Every row comes from one small tree of marks. The marks that hang from a mark follow it in brackets, in alphabetical order. Every link used is in the known rows. Which tree was each row made from?
Known rows:
dopu[ladalin]: [ 0.15  1.61  0.76 -1.22 -1.24 -0.60  1.01 -0.61 -1.21  2.08 -0.49  0.63
 -0.25  0.20  1.83 -0.90 -2.30  2.53 -2.19 -0.37 -0.75 -0.94  4.05 -1.08
  0.19  0.27 -1.01 -1.22  0.95  0.22  1.40 -0.53]
bimi[lega[fide[ladalin] tasebi[kagun[buni zezut]]]]: [ 0.76 -2.40  0.76 -0.59 -2.73 -1.03  1.34 -0.73 -1.79 -0.92  1.77  2.44
  1.50 -0.73  3.12 -0.52 -4.66  2.53 -2.81 -2.50 -4.28 -1.80  2.66 -1.64
 -0.49  1.00 -1.61  0.86 -0.61  1.28  4.41  0.30]
bimi[lega[fide[ladalin] tasebi[kagun[buni]]]]: [ 0.85 -2.22  1.27 -1.46 -2.84 -1.14  1.16 -0.61 -1.22 -1.23  1.51  2.29
  2.18 -0.09  3.45 -0.84 -3.63  3.54 -2.44 -2.65 -3.57 -2.15  2.31 -1.60
  0.47  1.66 -0.03  1.63  0.24  1.59  4.02 -0.21]
lega[fide]: [-0.03  0.61 -0.35 -0.53 -1.26 -0.53  0.30 -0.43 -1.35  0.47  0.30  0.96
  1.13  0.27  1.73 -1.54 -2.57  1.97 -2.25 -2.17 -1.86  0.47  4.30 -0.93
  1.04  0.97 -0.88 -0.27 -0.52  0.01  1.36  0.53]
buni[kagun[tasebi[lega[fide]] zezut]]: [-0.46 -0.60 -0.53  1.30 -3.21 -0.01  2.17 -0.73 -1.91  1.26  2.67  1.75
  1.44 -0.20  0.58 -1.01 -4.94  0.79 -2.59 -2.19 -1.06 -0.62  4.72 -0.26
 -0.54 -1.05 -0.95 -0.27 -2.19  1.21  3.12  0.40]
fide[ladalin lega[bimi tasebi[kagun]]]: [ 1.15 -0.61  1.81 -2.19 -1.65 -0.70 -0.65  1.06 -1.59 -2.06 -0.96  2.34
  2.03  1.00  4.27 -0.45 -4.95  4.36 -3.74 -3.49 -2.55 -2.59  3.85 -0.82
  1.42  1.27  0.60  3.23  0.10  2.95  2.25 -1.77]
tasebi[kagun[buni zezut] lega[bimi fide[ladalin]]]: [ 0.83 -1.55  1.19  0.61 -3.26 -0.25  1.39 -0.23 -0.85 -1.23  1.84  2.70
  0.66 -0.32  1.65 -0.80 -5.76  1.88 -3.69 -3.23 -3.48 -2.92  3.89  0.50
 -0.64  0.85 -1.13  0.51 -0.96  1.43  3.55 -0.77]
buni[kagun[tasebi[lega] zezut]]: [-0.62  0.53 -0.13  0.93 -3.22 -0.22  2.24 -0.42 -2.07  2.35  2.77  1.53
  0.93  0.16  1.27 -0.30 -4.51  0.57 -2.17 -1.39 -0.03 -1.45  4.76 -0.66
 -0.57 -1.44 -0.68 -0.66 -2.01  1.47  2.70 -0.05]
buni[kagun[tasebi[lega[bimi fide[ladalin]]] zezut]]: [ 0.52 -1.36  0.74  0.44 -3.02  0.18  1.86 -0.09 -2.20 -0.52  1.67  2.51
  1.99  0.15  1.41 -1.80 -6.19  1.76 -3.91 -2.80 -2.43 -2.42  5.49  0.75
 -0.09 -0.06 -0.83  1.30 -1.76  2.37  3.10  0.14]
daneta[zezut]: [ 1.51  2.11 -0.22 -0.43 -1.11  0.40 -0.08  1.11 -2.66  1.17  1.05  1.10
  0.44  0.01  2.01 -0.17 -2.33  1.68 -2.67 -1.10 -0.34 -0.40  4.29 -0.93
  1.40  0.32 -1.66 -0.12 -0.63  0.30  0.80  0.79]
lega[fide tasebi]: [-0.08 -0.28 -0.56 -0.47 -0.89 -1.19  0.02 -0.36 -1.00 -0.31 -0.10  0.93
  2.06 -0.06  1.70 -1.76 -3.26  2.93 -3.29 -1.62 -1.64  0.39  3.87 -0.72
  1.05  1.22 -0.54  0.87 -0.42  0.15  2.10  0.64]
kagun[buni tasebi[lega[fide]] zezut]: [-0.58 -1.86 -0.18  1.15 -3.19 -1.33  2.36 -0.35 -0.82  0.37  2.14  1.23
  0.94  0.00  0.68 -1.24 -5.42 -0.22 -2.77 -1.35 -2.57 -1.79  3.73 -0.43
 -1.70 -0.58 -2.19 -1.13 -2.00  0.34  3.51  0.67]
fide[lega]: [ 0.21  1.64  0.77 -1.45 -1.44 -0.60 -0.15  0.36 -2.17  0.40 -0.15  1.17
  0.40  1.43  3.59 -0.28 -2.88  2.08 -1.46 -2.20 -1.29 -0.65  4.29 -2.07
  1.04  0.03 -1.33 -0.24 -0.53  1.25  1.13 -0.62]
tasebi[kagun lega[fide]]: [-0.18  0.74 -0.07  0.11 -2.77 -0.03  1.15 -0.48 -0.48  0.51  2.37  1.85
  1.10 -0.17  0.61 -0.17 -3.18  2.55 -1.99 -3.63 -1.28 -0.69  3.11 -0.34
  0.60  0.76  0.66  0.09  0.08  1.11  2.56 -0.79]
ladalin[fide[lega]]: [ 0.03  0.39  0.41 -1.80 -1.48 -0.13 -0.82  0.27 -2.73  0.65 -0.97  1.45
  1.27  1.19  3.73 -0.49 -2.52  1.96 -1.91 -3.34 -1.35  0.08  4.19 -1.30
  1.51  0.90 -1.37 -0.55 -1.18  1.72  1.05 -0.23]
buni[kagun[tasebi zezut]]: [-0.31  0.58 -0.25  0.25 -2.17 -0.31  1.17 -0.92 -2.44  2.18  1.14  0.80
  0.92  0.17  2.16 -0.76 -4.03  0.55 -2.36 -0.86 -0.64 -0.75  5.10 -1.23
  0.16 -1.25 -0.72 -0.51 -2.55  1.33  1.96  0.37]
buni[kagun[zezut]]: [-0.13  1.86 -0.18  0.42 -1.73  0.32  0.44 -0.90 -2.65  2.14  1.34  1.13
  0.53 -0.18  2.06 -0.35 -3.06  0.90 -2.07 -0.90 -0.17  0.32  5.33 -1.34
  0.83 -0.66 -1.38 -1.03 -1.82  0.61  1.78  0.34]
kagun[buni tasebi[lega[bimi fide]] zezut]: [-0.21 -2.67  0.10  1.65 -2.77 -1.46  2.10 -0.33 -0.48 -0.57  1.46  1.78
  1.32 -0.11  0.49 -1.75 -6.25  0.35 -3.81 -1.36 -3.15 -2.44  4.31  0.76
 -1.55 -0.48 -0.89 -0.39 -2.02  0.51  3.56  0.81]
kagun[buni tasebi[lega[bimi fide[ladalin]]] zezut]: [ 0.29 -2.77  1.06  0.22 -3.15 -1.16  2.05  0.21 -0.90 -1.45  1.11  1.94
  1.36  0.38  1.55 -2.14 -6.61  0.81 -4.01 -2.07 -4.18 -3.39  4.42  0.51
 -1.47  0.19 -1.90  0.49 -1.82  1.29  3.50  0.24]
kagun[buni tasebi zezut]: [-0.41 -0.64 -0.04  0.23 -2.28 -1.51  1.25 -0.54 -1.38  1.28  0.53  0.44
  0.45  0.44  2.37 -1.12 -4.55 -0.21 -2.52 -0.12 -2.29 -1.78  4.13 -1.34
 -1.18 -0.94 -2.09 -1.30 -2.27  0.33  2.21  0.53]

Which tree is each row?
[-0.67 -0.41 -0.01  0.91 -3.14 -1.49  2.39  0.02 -0.84  1.28  2.21  1.05
  0.34  0.25  1.43 -0.58 -4.95 -0.13 -2.15 -0.83 -1.54 -2.42  3.79 -0.54
 -1.76 -1.04 -1.71 -1.56 -1.96  0.51  3.06  0.21]
kagun[buni tasebi[lega] zezut]
[ 0.83 -1.39  0.02 -0.96 -2.12 -0.68  0.90 -0.36 -2.02 -0.53  1.91  2.79
  1.52 -0.64  2.70 -0.41 -3.98  3.36 -2.76 -3.24 -4.04 -1.11  3.05 -1.65
  0.26  1.07 -1.29  1.15 -0.07  1.58  3.67  0.00]
bimi[lega[fide[ladalin] tasebi[kagun[zezut]]]]
[ 0.20 -1.41  1.35 -0.52 -3.21  0.00  1.73 -0.05 -1.68 -0.77  1.18  2.18
  2.52  0.65  1.67 -2.14 -5.30  2.41 -3.66 -3.17 -1.83 -2.66  5.14  0.71
  0.70  0.67  0.76  2.10 -0.98  2.65  2.81 -0.16]
buni[kagun[tasebi[lega[bimi fide[ladalin]]]]]
[ 0.26 -2.75  0.02  1.36 -1.65 -1.03  0.08 -0.92 -0.49 -1.25  0.33  1.77
  1.66 -1.00  1.63 -1.22 -5.67  2.30 -4.74 -1.51 -2.87 -1.23  3.59  0.42
  0.04  0.49  0.08  1.00 -1.64  0.25  3.60  0.49]
lega[bimi fide tasebi[kagun[buni zezut]]]
[ 0.82 -1.40  1.69 -0.38 -3.30 -0.18  1.29 -0.19 -0.45 -1.46  1.35  2.41
  1.47  0.17  1.96 -1.15 -4.93  2.67 -3.38 -3.58 -2.84 -3.16  3.57  0.54
  0.33  1.65  0.31  1.33 -0.22  1.74  3.24 -0.87]
tasebi[kagun[buni] lega[bimi fide[ladalin]]]
[-0.17 -1.42  0.45  0.66 -2.85 -0.25  1.79 -0.72 -1.11  0.05  1.53  1.73
  2.66  0.21  0.83 -1.76 -4.90  2.06 -3.52 -2.38 -1.05 -1.63  4.81  1.10
  0.48 -0.02  1.65  1.27 -1.17  1.68  2.93  0.40]
buni[kagun[tasebi[lega[bimi fide]]]]
[ 0.22 -2.39  0.10  0.62 -2.36 -1.33  1.31 -1.41 -1.30 -0.12  2.21  2.15
  1.63 -1.02  2.10 -0.09 -4.19  2.03 -2.67 -1.62 -3.14 -0.85  2.46 -1.45
 -0.54  0.31 -0.40 -0.07 -0.83  0.28  4.36  0.77]
bimi[lega[fide tasebi[kagun[buni zezut]]]]
[-0.18 -0.55 -0.05  1.54 -3.32 -0.24  1.60 -0.98 -0.72  0.60  2.76  1.91
  0.19 -0.72  0.83  0.03 -4.42  0.91 -2.38 -2.57 -1.98 -1.16  3.13 -0.43
 -0.82  0.10 -1.18 -0.99 -1.29  0.45  3.44 -0.42]
tasebi[kagun[buni zezut] lega[fide]]
[-0.15 -0.63  0.04 -1.91 -1.05 -0.78 -0.79  0.23 -2.39 -0.16 -1.11  1.44
  2.20  0.75  3.88 -0.67 -3.23  2.85 -2.84 -2.95 -1.31  0.17  3.62 -0.99
  1.64  1.08 -0.62  0.80 -0.80  1.72  1.75 -0.10]
ladalin[fide[lega[tasebi]]]
[ 0.26 -1.61  0.60 -1.40 -0.60 -1.04 -1.27  0.44 -2.13 -1.13 -1.79  1.91
  2.72  0.78  3.94 -1.28 -4.07  3.48 -3.99 -3.05 -1.87 -0.63  4.13  0.10
  1.91  1.18  0.42  1.45 -0.94  1.57  1.87  0.16]
ladalin[fide[lega[bimi tasebi]]]
[ 0.21 -2.53  1.46 -0.69 -3.20 -1.30  1.98  0.16 -0.52 -1.50  0.54  1.82
  2.00  1.02  1.88 -2.39 -5.98  1.76 -3.57 -2.34 -3.43 -3.69  4.17  0.59
 -0.65  0.90 -0.38  1.31 -0.84  1.69  3.15  0.09]
kagun[buni tasebi[lega[bimi fide[ladalin]]]]
[ 0.78 -1.68  0.19 -0.31 -1.39 -0.44 -0.11  0.28 -1.28 -1.71 -0.02  2.32
  1.79 -0.53  2.11 -1.55 -5.53  3.54 -4.87 -3.18 -3.58 -1.25  4.07  0.11
  0.72  1.51 -0.48  2.29 -0.79  1.46  2.87 -0.39]
lega[bimi fide[ladalin] tasebi[kagun[zezut]]]
[ 0.81 -0.62  0.40  0.40 -2.63  0.16  0.93  0.31 -1.07 -1.07  1.75  2.85
  0.80 -0.30  1.47 -0.85 -5.25  2.65 -3.49 -4.09 -2.93 -1.99  4.15  0.47
 -0.10  1.01 -0.73  0.88 -0.48  1.57  2.98 -0.89]
tasebi[kagun[zezut] lega[bimi fide[ladalin]]]
[ 0.48 -0.27  0.88 -0.98 -2.04 -0.41  0.84  0.71 -0.92 -1.35  0.92  2.30
  1.43  0.74  1.76 -1.94 -4.34  2.99 -3.26 -3.41 -2.63 -2.05  4.67  0.51
  0.85  1.69 -0.62  1.18  0.29  1.26  2.31 -0.39]
tasebi[lega[bimi fide[ladalin]]]
[ 0.72 -1.29  0.63 -1.90 -2.10 -0.69  0.85 -0.37 -1.48 -0.87  1.47  2.44
  2.26 -0.15  2.98 -0.62 -3.33  4.17 -2.55 -3.64 -3.48 -1.23  2.65 -1.49
  1.03  1.72  0.26  1.95  0.72  1.80  3.39 -0.39]
bimi[lega[fide[ladalin] tasebi[kagun]]]
[-0.68  0.44 -0.57  0.55 -2.65 -1.33  1.97  0.33 -1.16  1.67  2.29  1.29
  0.30  0.22  1.02 -0.47 -4.47  0.61 -2.17 -1.36 -1.27 -1.60  4.03 -0.70
 -1.22 -1.01 -1.48 -1.13 -1.49  0.80  2.41 -0.10]
kagun[tasebi[lega] zezut]
[ 0.20 -0.56  0.45 -1.52 -3.08 -0.80  2.02  0.63 -0.98 -0.31  1.23  1.67
  1.52  0.93  1.83 -1.81 -4.46  2.05 -2.46 -3.19 -2.87 -2.17  4.00 -0.61
 -0.33  0.86 -1.33  0.81 -0.41  1.95  2.37 -0.51]
kagun[tasebi[lega[fide[ladalin]]]]
[ 0.27  0.70  0.51 -1.37 -2.51 -0.31  1.24  0.50 -1.17 -0.36  1.36  1.78
  1.01  0.73  1.88 -1.33 -3.40  2.50 -2.13 -3.27 -2.30 -1.39  4.11 -0.77
  0.51  1.46 -1.60  0.51  0.36  1.31  2.09 -0.50]
tasebi[lega[fide[ladalin]]]
[ 0.48 -1.70  0.42 -0.26 -2.29 -0.74  0.53 -0.13 -1.11 -0.95  0.59  1.54
  1.34 -0.48  2.65 -0.97 -5.11  2.35 -3.69 -2.21 -3.40 -1.50  3.27 -1.23
 -0.34  1.23 -2.04  1.00 -1.32  0.95  3.50 -0.42]
lega[fide[ladalin] tasebi[kagun[buni zezut]]]
[ 0.02  0.57  0.24  0.38 -2.31 -0.51  0.65 -0.78 -1.19  1.38  1.42  1.09
 -0.17 -0.31  2.43  0.20 -3.81  0.68 -2.10 -1.29 -1.67 -1.30  3.55 -1.49
 -0.38 -0.35 -1.11 -1.45 -1.68  0.44  2.27 -0.49]
tasebi[kagun[buni zezut]]
[ 0.76 -0.75  0.51  0.17 -1.33 -0.90 -0.53  0.44 -1.67 -1.04  0.09  2.27
  1.25 -0.09  3.06  0.15 -5.44  3.14 -3.95 -2.50 -2.41 -1.30  3.81 -0.60
  0.55 -0.27  0.10  1.66 -1.01  1.65  2.66 -0.85]
fide[lega[bimi tasebi[kagun[zezut]]]]
[ 0.23 -0.55  1.21 -1.12 -2.27 -1.27 -0.07  0.00 -1.06 -0.47 -0.10  1.45
  1.47  0.63  4.01  0.31 -4.21  2.71 -2.46 -2.01 -1.24 -1.72  2.80 -1.79
  0.45  0.19  0.07  1.06 -0.62  1.80  2.86 -1.40]
fide[lega[tasebi[kagun[buni]]]]
[ 0.03 -0.47 -0.19  0.37 -1.92 -1.20  0.50 -0.60 -0.93  0.76  1.07  1.10
  0.79 -0.68  2.43 -0.02 -4.34  1.76 -3.00 -0.91 -1.58 -1.13  3.11 -1.26
 -0.16 -0.02 -0.70  0.17 -1.35  0.48  3.02 -0.23]
lega[tasebi[kagun[buni zezut]]]
[ 0.15 -1.92  0.22 -0.17 -2.12 -0.57 -0.45 -0.41 -2.20 -0.11 -0.32  1.86
  1.41 -0.13  3.78  0.37 -4.75  1.78 -3.21 -2.96 -2.18 -0.67  2.84 -1.18
  0.25  0.43 -1.41  0.03 -2.13  1.68  3.21 -0.74]
ladalin[fide[lega[tasebi[kagun[buni zezut]]]]]
[ 0.27 -0.60  0.57 -1.36 -1.08 -0.20 -0.95  0.17 -2.57 -0.63 -1.44  1.85
  1.58  0.97  3.52 -1.12 -3.33  2.51 -2.93 -3.42 -1.76 -0.60  4.58 -0.10
  1.71  1.08 -0.30  0.33 -0.96  1.58  1.14 -0.03]
ladalin[fide[lega[bimi]]]
[ 0.15 -1.32  0.85  0.89 -2.94 -0.58  1.20 -0.80  0.04 -0.71  1.81  2.18
  1.37 -0.24  1.15 -0.70 -4.53  2.28 -3.12 -2.61 -1.81 -2.13  3.30  0.96
  0.27  0.95  1.40  0.55 -0.33  0.90  3.29 -0.49]
tasebi[kagun[buni] lega[bimi fide]]
[ 0.83  0.53  1.35 -2.91 -1.46 -1.05 -0.31  1.30 -2.22 -1.09 -0.86  1.69
  1.51  1.53  4.34 -0.72 -3.88  3.44 -2.63 -2.53 -2.15 -1.57  4.15 -1.97
  1.14  0.92 -1.73  1.85  0.14  2.08  1.80 -1.26]
fide[ladalin lega[tasebi]]
[ 0.99 -2.68  0.82  0.19 -1.88 -0.84  0.19 -0.04 -0.98 -2.01 -0.08  2.03
  1.78 -0.50  2.35 -1.54 -5.97  2.73 -4.87 -2.23 -3.92 -2.10  3.78  0.05
  0.03  1.35 -0.84  1.87 -1.25  1.05  3.54  0.00]
lega[bimi fide[ladalin] tasebi[kagun[buni zezut]]]
[-0.13  0.47 -0.72  0.23 -1.44 -0.70  0.14 -0.14 -1.22  1.00  1.06  1.20
  0.81 -0.67  1.93  0.01 -3.76  2.32 -3.14 -1.72 -1.30 -0.33  3.40 -1.08
  0.42  0.06 -0.43  0.34 -0.90  0.71  2.46 -0.63]
lega[tasebi[kagun[zezut]]]
